Each row was made from one walk, in order. Every step used is in the known rows, and no mark comes twice. Write each row's walk.
Known rows:
S/A: [ -3.6, -14.0,  -0.3,  -1.2,  22.7, -15.4,  -6.6,  -9.9,  28.2,  -7.1,
   4.0,   3.0,  -5.1,  -2.6,   2.0,   2.5,   9.3, -13.6,  -7.5,  13.8,
   2.7,   2.0,   0.8,  -8.3,  19.0,  13.8,  26.3]
A/S: [  8.2,  -7.8, -10.7,  14.0,   4.6,   4.7,   1.1,  -2.4,  -3.6,   8.1,
   2.0, -15.4,  12.8,   3.3,   4.4,   0.1,   0.0, -14.0, -14.9,  -5.4,
   6.4,  -7.3,   2.7,  -8.8,   2.7,  13.0,  20.3]
E/A/Y/U/S: [ -2.8,  16.0,  -9.3,   6.8,  -1.7,  -9.8, -18.6,   1.4, -13.2,  -0.5,
   8.3,  18.8,   1.2,  -0.9,  -2.8,  -3.5,   0.9,   9.4,  -6.8,   2.4,
   7.3,  -4.9, -19.0,  10.8,  -2.3, -17.2, -24.8]
L/R/Y/U/E/A/S: [ -9.8,  25.0,  -3.7,  -0.5, -19.3,  -4.9,  -8.8,   9.2,   3.1, -10.4,
  -7.1,  -1.0,  -0.9,  -5.0, -13.8,   2.5, -13.5,   9.6,   7.2, -12.4,
   4.2,  -3.6,   1.0,  -9.1,  -2.8,  -8.3,   7.0]
Z/R/Y: [ -7.4, -15.0,   3.0, -10.6, -10.8,   8.5, -11.8,  -0.4, -17.4, -28.5,
  -2.3, -21.3,   1.7, -19.8,   3.7,  -6.0,   1.7, -22.4,  -6.8, -12.3,
  -5.4,   3.1,  17.1,  -7.8,  -4.4,  11.6, -12.0]
U/S: [ 17.3,  -9.1, -14.4,   4.5,   9.8, -10.2,  -0.3,  -4.5,   2.4,   5.4,
   2.3,  -3.3,  14.1,   6.3,   4.0,  -4.0,  -4.3,   2.3,  -7.6,   0.9,
   7.9,  -6.0,   4.8,  -6.7,   8.5,  17.4,   5.9]
A/Y: [-14.0, -15.7,  -1.7,  -1.9,  15.1,   9.1, -11.4,   3.0, -12.8,  -1.7,
  11.6,  -1.5,   2.9,  -9.1,   4.0,   3.7,  17.8, -14.7, -12.6,   0.1,
  -6.0,   1.2,   2.8,  -7.1,  -7.2,   8.0,  -9.3]
E/A/Y: [-25.8,  -9.0,  -2.2,   1.0,  11.8,   0.3, -18.7,   4.4,  -1.2, -13.3,
  13.2,   5.9, -16.0, -17.3,   4.8,   2.5,  14.3, -17.4,  -7.6,  -0.5,
  -8.6,   2.8,  -9.2,  -6.7, -10.1,   4.3,   0.2]
Z/R: [  1.6, -16.5,  -5.3,   1.0,  -7.5,   4.2, -10.5,  -6.0, -16.2, -14.0,
  -4.0,  -7.6,   2.1, -13.1,  11.0,   0.7,   1.6, -28.4,  -1.8,  -5.6,
   5.7,  -1.4,  12.7, -18.7,  -4.7,   8.0,   8.9]
S/A/Y: [-12.7, -11.7,   3.9,  -2.4,  21.9,  -7.4, -17.7,  -0.9,  18.4,  -7.2,
  11.4,  11.2,  -8.0,  -6.6,  -2.1,   2.7,  20.3, -13.0, -12.9,  10.2,
  -4.7,   5.5,  -6.0,   3.5,  12.5,  -2.9,   4.0]
R/Y/U/S/A/E: [  4.5,  13.4,  -2.8,  -4.1,  -1.5,  -7.6,   5.8,   4.4,  19.6,  -2.1,
   6.4,   4.4,  10.7,  21.7, -12.6,  -5.6,   1.6,  28.9, -16.0,   8.9,
   4.2,   1.3,  -2.3,  24.1,   3.5, -20.2,  -8.2]
N/U/S/A: [ 30.3,   5.5,  -7.2,   9.2,   6.7, -10.7,  -0.6, -10.6,  31.8,  -1.4,
   1.1,  15.1,  19.7,   2.5,   1.1,  -2.2,   1.3,   1.7,  -0.1,  11.7,
   2.9,  -7.7,  -5.9,  -3.1,  26.7,  -8.7,   5.9]
N/U/Y/A: [ -1.6,   4.6,   7.9,  -3.0, -13.7,   2.5, -11.5, -10.8,   3.3,   4.5,
   0.1,   2.0,  -0.1,  -4.0,   3.1,  -2.1,  -7.4,  -7.7,  10.6,  10.0,
 -16.7,   7.6,  -4.9,  -1.2,   1.9,  11.0, -14.0]
Z/R/Y/U/S/A/E: [ 10.7,  14.8,  -2.8,  -2.0, -25.1,  -4.9,  -4.9,   4.8,   4.6, -14.1,
  -2.1,   5.9,   6.6,  13.7,  -9.4,  -8.7,  -2.8,  16.9, -10.9,   0.4,
   7.7,   0.9,  -0.6,  22.6,  -0.2, -36.4, -12.6]
L/R/Z: [ -8.1, -27.2,  -2.4,  -7.7,  19.4,  -0.4,  -5.1, -14.2,  -6.6, -16.8,
  -1.6,  -9.7,  17.1, -11.4,  -0.7,   7.9,  -1.3, -42.4,  13.4, -21.9,
   5.0,   0.4,  35.0, -29.8,  -0.3,   0.7,   7.1]
N/U: [  6.4,  -7.2,  -4.2,   4.2,   6.1,  16.5,   5.8,  -8.0,  -3.1,  -2.7,
   5.0,  -3.1,  23.3, -10.1,  10.6,   7.0,   7.7, -17.6,  -1.2,   1.5,
  -4.6,  -8.9,   8.1, -25.2,  -1.4,   8.7,   0.3]
L/R: [  2.3, -18.1,  -7.3,  -1.4,  11.6,   4.6,  -5.2,  -6.8,   1.7, -10.9,
   0.9,  -2.4,   5.3,  -7.6,   7.1,  12.0,   0.6, -25.2,   7.5,  -5.2,
   2.9,  -3.7,  29.3, -36.1,   2.8,   6.1,  23.2]
A/Y/U: [-13.3,   0.6,  -0.1,  -1.9,   7.2,   9.2, -10.4,  -1.7, -29.2,   4.3,
   8.6,   4.8,  13.2,  -3.8,   0.7,   6.4,  15.2,  -6.1, -11.7,   3.7,
   4.4,  -4.3,  -0.8,  -1.8,  -8.0,  -7.2, -26.0]
Z/R/Y/A/S/U/N: [ 14.6,   2.3,  11.3,  17.9, -56.1, -14.1,  -7.8,  -9.3, -26.4, -10.6,
 -23.3, -15.1, -13.3, -10.2,  -4.2, -17.6, -18.0,   0.0,  11.4, -22.0,
 -13.8,  11.8,   8.2,  18.7,  15.8,  -8.3, -25.2]
A/E/U: [ -4.1,  -5.1,   1.3,  -4.7,  22.1,  31.0,  27.3,   8.5,  -6.4,   6.8,
   5.5,  -6.5,   4.1,   8.4,   6.8,  12.1,   7.7,  -0.8,  -2.0,  -1.1,
  11.9, -10.5,   8.4,  -8.7, -20.6,  -3.9,  14.5]
Z/R/L: [ -1.0, -15.1, -12.2,   2.5,   5.9, -14.3,   0.1,  -0.2,  -9.9, -18.2,
   2.1,   2.9, -17.2, -22.1,  16.6,   3.5,  -9.2, -25.1,  -3.4, -17.7,
   7.9,  -1.5,  15.0, -23.5,  -5.6,   9.0,  22.9]
S/A/E: [-10.0, -13.2,  -4.5,   3.0,  15.2,  -1.7,   7.2,   1.7,  33.1,   0.2,
  11.3,   6.6,  -6.0,  12.0,   1.6,   5.6,  14.2,  -4.4, -12.4,  12.1,
  -0.4,   4.6,   1.5,  -3.5,  -3.9,  -2.5,  37.0]
A/Y/U/N: [-17.8,  -2.2,  -6.6,   1.9,  -3.2,  -5.7, -11.2,  -4.8, -33.5,  -4.3,
   4.7,  -2.8,  10.3,  -0.6,  -4.5,  -1.6,  16.9,   7.4,  -4.3, -14.4,
  -5.2,   6.4, -12.2,  -0.7,   3.3,  -6.2, -34.8]
S/U/Y/A/E: [ -1.8,  -3.6,  13.6,  -5.2, -18.9,   1.0,  10.9,   3.0,   3.6,  22.7,
  -3.9,   7.2, -15.5,   6.2,   3.1,   0.7,  -5.9,   3.6,   7.2,  18.4,
 -21.7,  13.6,  10.9,  16.9, -21.6,  -3.4,   2.6]

Which walk is each row?
[ 14.1,  -0.1,   0.4,  16.4,  -5.9,  -3.7,   7.8,  -2.3,   3.0,   7.0,
  -6.4,  -1.3,  -4.5, -15.8,   6.7,   1.2,  -6.2, -18.2,  -3.0,   3.0,
  -3.9,  -7.9,   3.4,  -1.7,  -2.2,  -5.0,  22.2]  E/A/S/U
[ 17.4,  14.0,   1.7,  -5.8, -17.8, -18.7, -18.0,  -7.8,   0.8, -21.7,
  -8.5,   1.5,   6.6,  -2.1,  -9.7, -12.2,  -8.4,   5.9,  -5.1,   2.5,
  11.0,  -1.2,  -1.0,  18.5,  22.6, -20.6, -23.5]  Z/R/Y/U/S/A
[ -7.3,   2.0,  10.9, -21.3,  26.2,   8.3,  12.6,  10.0,  27.4,   1.6,
   4.2,  -2.8, -12.8,   9.6,  -6.1,   2.6,   9.2,   4.2,   0.3,  12.0,
  -3.9,   3.5,  -9.6,  15.2,  -4.9, -16.5,  17.3]  S/A/E/U/Y
[ 25.1,   3.0,  -2.9,  -2.8,  22.4,   5.5,  13.2,  -0.7,  -7.9,   5.5,
  -4.3,  -4.3,  11.2,   5.4,   2.9,   0.2,  -8.7,   7.6,   2.9,  -1.4,
  22.0, -16.2,   3.0,  -2.2,  11.6,   4.6,  -4.0]  E/U/S
[ 21.5,   7.4,  -3.5,   8.2,   6.5,  -3.5, -12.1,  -0.7,  20.1,  -1.5,
   8.5,  23.4,  15.8,  -1.1,  -2.9,  -2.6,  12.8,   3.9,  -5.7,   8.5,
  -5.7,  -4.8, -12.9,   7.4,  19.9, -24.7, -16.9]  N/U/S/A/Y
[-10.7,   8.1,  -5.7,   1.9,  -3.6,  -0.1,   3.3,   3.9,  17.9,  -2.9,
   2.0,  13.9,   3.7, -15.3,   5.0,   5.4,   2.3,   0.3,   9.6,   4.1,
  -6.5,  -3.8, -13.8, -22.9,  -9.1,  16.8,  15.4]  N/U/E/A
[-22.0,  -2.5,  -7.1,  -3.7,   6.1, -16.2,  -2.4,   6.0,  19.9,  -2.1,
   2.1,   7.4, -14.7,  -8.6,   2.7,   2.3,   0.5,   2.2,   3.1,   4.6,
  -0.1,   3.3, -12.8, -15.6,  -7.7,  32.3,  28.2]  U/E/A
[-16.9,  24.8,  -1.6,   0.0, -15.8,  -8.2,  -3.1,  10.0,   1.0,  -1.8,
  -3.8,  -7.2,   0.6,  -2.7, -13.0,  -5.9,  -8.1,  18.8,  -8.0,  -5.3,
   3.8,  -2.3, -18.6,   9.9,  -6.3,   9.3,  -2.2]  R/Y/U/E/A/S
[ 21.2,  -9.9,  -5.3,  17.5, -12.7, -11.9,  14.9,  -6.6, -12.5,   8.9,
 -11.7, -16.0,  11.7,  -2.3,   1.0,  -5.8,  -0.5,  -1.8,   0.6, -14.0,
 -10.6,   0.1,   4.2,  -0.8,  11.9,   0.0,   4.8]  A/S/U/N
[  1.3,   1.3,  -5.5,  -1.9,  -1.1,   7.4,  10.4,   3.0,   6.9,   7.7,
   0.1,   8.0,  22.0,  -6.4,   5.1,   7.2,   6.1,   3.8,   5.0,   4.9,
  -2.6,  -6.8,  -2.6, -23.7,  -6.6,  19.3,   6.4]  N/U/E
[ 10.6,  12.3,   1.8,  -8.1,   6.0, -21.7,  -7.5,  -7.5,  15.5,  -8.9,
  -0.5,  -0.2,  11.1,   6.9, -12.9,  -9.2,  -4.3,  19.0, -10.9,   9.6,
   8.3,  -1.7,  -2.7,  19.6,  26.9,  -4.7, -18.7]  R/Y/U/S/A
[-14.7,   4.1,  11.2,  -0.2, -31.4,  12.8,   3.4,   3.4, -24.3, -21.0,
  -9.6, -14.3, -23.2,   4.8,  -4.0,  -7.8,  -8.3,  13.5,  16.9, -26.7,
  -1.1,  12.4,   0.8,  11.2,  -4.4, -11.0, -24.0]  Z/R/Y/A/E/U/N
[ 12.6,  15.8,   8.8,   1.3, -27.5,  17.3,   3.8,   8.8, -15.7,  -7.0,
  -9.0,  -0.3, -12.7,  12.5,  -2.4,  -7.6, -20.0,  18.9,   9.7,  -9.9,
  14.8,  -1.8,   7.5,  22.0,  -7.1, -19.3, -22.5]  Z/R/Y/A/E/U/S
[ 12.3,  -3.8, -13.7,   8.1,   8.4, -12.6,   6.4,   4.1,  36.8,   6.7,
   7.8,  12.1,   1.5,  23.5,  -1.6,  -1.6,   4.4,  14.4, -11.9,  11.3,
   5.0,   1.1,  -4.3,   7.6,   4.2,  -9.0,  28.9]  U/S/A/E
[ 16.1,  11.7,   7.4,  17.7, -26.2, -14.0,   8.6,   0.0,   3.9,  35.6,
 -16.7,  15.0,  -6.1,   5.7,  -1.0,   0.4, -17.5,  13.7,   8.7,  12.9,
   4.6,  -1.1,   1.7,   9.6,   3.6,  12.9,  14.5]  Y/A/S/U/E
[-31.1,  -0.3,  -3.9,  -3.8,   5.6,  -8.7, -13.9,  15.1,   8.5,  -3.2,
   8.7,  15.7, -17.4, -12.9,  -1.2,   2.2,  12.8,   3.6,  -1.3,   2.3,
  -7.7,   6.1, -19.3,  -4.9, -14.0,  15.7,   5.4]  U/E/A/Y
[  9.3,   9.4,  -9.0,   3.0,   1.2,  -1.0, -10.3,   0.8, -25.6,  10.5,
   5.8,  11.4,  20.8,   7.6,  -3.3,  -1.8,   4.0,  13.1, -11.9,   3.7,
  10.2,  -7.6,  -5.8,   9.6,   0.6, -13.9, -33.4]  A/Y/U/S
[-13.6,   2.8,   9.5,  -2.6, -12.4,  12.6,   8.1,   2.5,  -6.0, -18.9,
  -6.0, -10.0, -20.1,  10.3,  -7.5,   3.7,  -8.9,  17.2,  27.1, -26.3,
  -3.5,  10.2,  17.6,  -6.0,   3.3, -12.5, -10.0]  L/R/Y/A/E/U/N
[  7.6,  16.6,  12.1,  -0.5,  -1.3,   5.9,  -4.5,  -2.1,  -7.4,  16.6,
  -8.7, -11.7, -14.2,   8.2,  -5.4,  -5.6, -19.2,   1.1,   7.7,   0.9,
   8.0,  -1.5, -11.9,  19.5,   9.3,   2.8,  -3.8]  E/U/Y/A/S
[ -8.3,  -2.1,   5.5, -21.5,  19.5,  25.2,  19.3,  14.3,  -3.6,   6.3,
   4.6, -14.0,  -1.0,   7.4,   0.1,   4.5,   5.9,   2.6,  -0.4,   0.5,
  -4.6,   0.1,  -0.5,   4.9, -23.9,  -5.8,   4.8]  A/E/U/Y
[ -2.3,  -8.7,  -0.5,  -3.9,  19.3,   1.0,  12.7,  -6.9, -15.4,  -8.6,
  -5.5, -18.1,   1.9,  -2.7,   0.9,   0.0,   3.8,   2.1,  10.9, -18.1,
   6.5,  -2.8,  -3.8, -12.5,  14.5,  13.0,  -5.1]  E/U/N
[ -1.3,  -2.9,   9.6, -25.4,  27.0,  11.6,   6.0,   2.3,  -7.8,  -0.2,
  -1.8, -18.4,  -0.5,  -7.7,  -0.5,   0.3,   0.0,  -7.8,   5.3,   1.5,
  -1.0,  -3.2,  -1.2,   0.9,  -1.2,  10.7,  -6.5]  E/U/Y
[ 14.5,  13.5,  -0.1,  10.9,  -1.6,  11.1,  15.7,   3.1,  -0.2,  19.9,
  -1.9,  11.8,  -7.6,  26.6,   2.2,   1.7, -16.3,  25.2,   8.0,   4.1,
  23.1,  -7.5,  -0.6,  11.9,  -3.1,  -6.8,   2.4]  Y/A/E/U/S
[  0.1,   4.2,   1.3,   7.3, -14.7, -10.0, -18.1,  -5.0,   2.3,  16.2,
  -3.2, -11.1, -10.4,  10.1,  -4.2,  -9.2, -15.7,  -3.3,  -2.7,   3.2,
  -5.4,   9.4, -10.3,  15.3,   6.1,  15.0,   5.3]  U/Y/A/S
[ 18.1,   3.9,  -7.4,   0.7,  15.2,  20.0,  26.4,  10.8,  -2.4,  12.7,
   2.3,   0.1,  10.7,  19.8,   3.7,   3.8,  -2.1,  18.1,  -1.6,  -2.2,
  18.5, -13.3,   3.2,   2.2, -11.1, -11.2,   7.8]  A/E/U/S
[ 11.6,  15.0,   2.6,  12.4, -25.1,   6.2, -11.6,  -6.5,   1.6,  14.7,
  -3.5,  -4.7,   5.1,   3.7,  -0.8,  -6.6, -13.2,  -5.6,   3.5,   2.4,
 -12.9,   2.9, -12.1,   8.2,   4.4,   0.2,  -7.5]  N/U/Y/A/S
[-13.8,   0.8,   8.3,  -5.1,  -2.2,  -9.6,   0.9,  14.4,   3.8,   6.8,
  -1.3,  24.0, -14.8, -23.0,   1.0,   5.0,   9.9,   3.2,   6.3,  10.6,
 -15.5,   2.3,  -5.9,   1.0, -17.4,   0.3,  -0.9]  S/U/E/A/Y
[-16.5,   1.8,  -0.7,   1.8,   4.4, -22.7, -17.7,  -9.8,  -3.4, -10.2,
   4.6,   8.8,  -1.7,   2.0, -10.5,  -3.0,  19.2,   9.3,  -3.5,  -2.9,
  -3.4,  11.1, -21.1,   9.4,  22.2, -17.1, -21.6]  S/A/Y/U/N
[ -7.6,   4.6,   8.8,   5.2,   4.5,  21.2,  16.7,   1.1,  -4.1,  13.9,
   1.3,   6.1, -15.4,  15.9,   5.8,   9.9,  -5.4,   6.7,   8.2,   5.2,
  17.6,  -3.6,   4.8,   0.4, -10.8,   0.3,  10.6]  Y/A/E/U
[  5.2,  -4.4,  18.1,  -8.7, -11.7, -13.8,  -2.5,  -9.6,  -0.5,  15.0,
 -10.4,   2.8, -14.9,  -8.7,   2.3,  -2.9, -11.6,  -6.3,  11.7,  19.0,
 -17.4,  11.4,  10.7,  11.9,   1.3,  12.7,  -8.0]  S/U/Y/A
[ -8.9,  -7.8,  -4.9,  -0.6,  11.7,  14.8,  26.7,   5.3, -10.6,  -2.3,
   0.8, -14.5,   1.4,  12.0,   2.2,   3.9,   9.5,  13.1,   6.2, -18.9,
   2.1,   0.0,  -2.7,  -7.8,  -8.2,  -3.1,   5.6]  A/E/U/N
[  8.4, -14.4,  10.8, -18.9,   6.3,  -4.3,   7.8,  -0.9,  -3.5,   7.7,
  -6.4,  -9.5,   4.1, -16.4,   3.0,  -1.2,   2.9, -13.2,   2.0,  13.3,
 -22.8,   3.9,  14.2,   2.9,  -6.6,   8.1,  -3.4]  S/U/Y
[-14.8,  -7.7,  -2.4,  12.9,  -9.6,   5.5,   3.4,  -2.1,   5.5,  12.8,
   7.5,   6.8, -13.2,  17.6,   7.5,   6.1,  -2.0,   1.4,  -2.7,   7.7,
   3.8,   7.2,   6.9,  -3.8, -15.1,  13.1,  19.2]  Y/A/E
[  1.9,  -4.3,   0.0, -12.3,   3.9,  11.2,  -1.6,  -2.0,   0.6,  -2.3,
   3.6, -10.4,  18.2, -12.5,   3.6,  -0.2,   5.9, -15.0,   0.1,   3.7,
 -21.3,   0.5,  -0.9, -10.6,  -5.9,   7.5,  -9.6]  N/U/Y
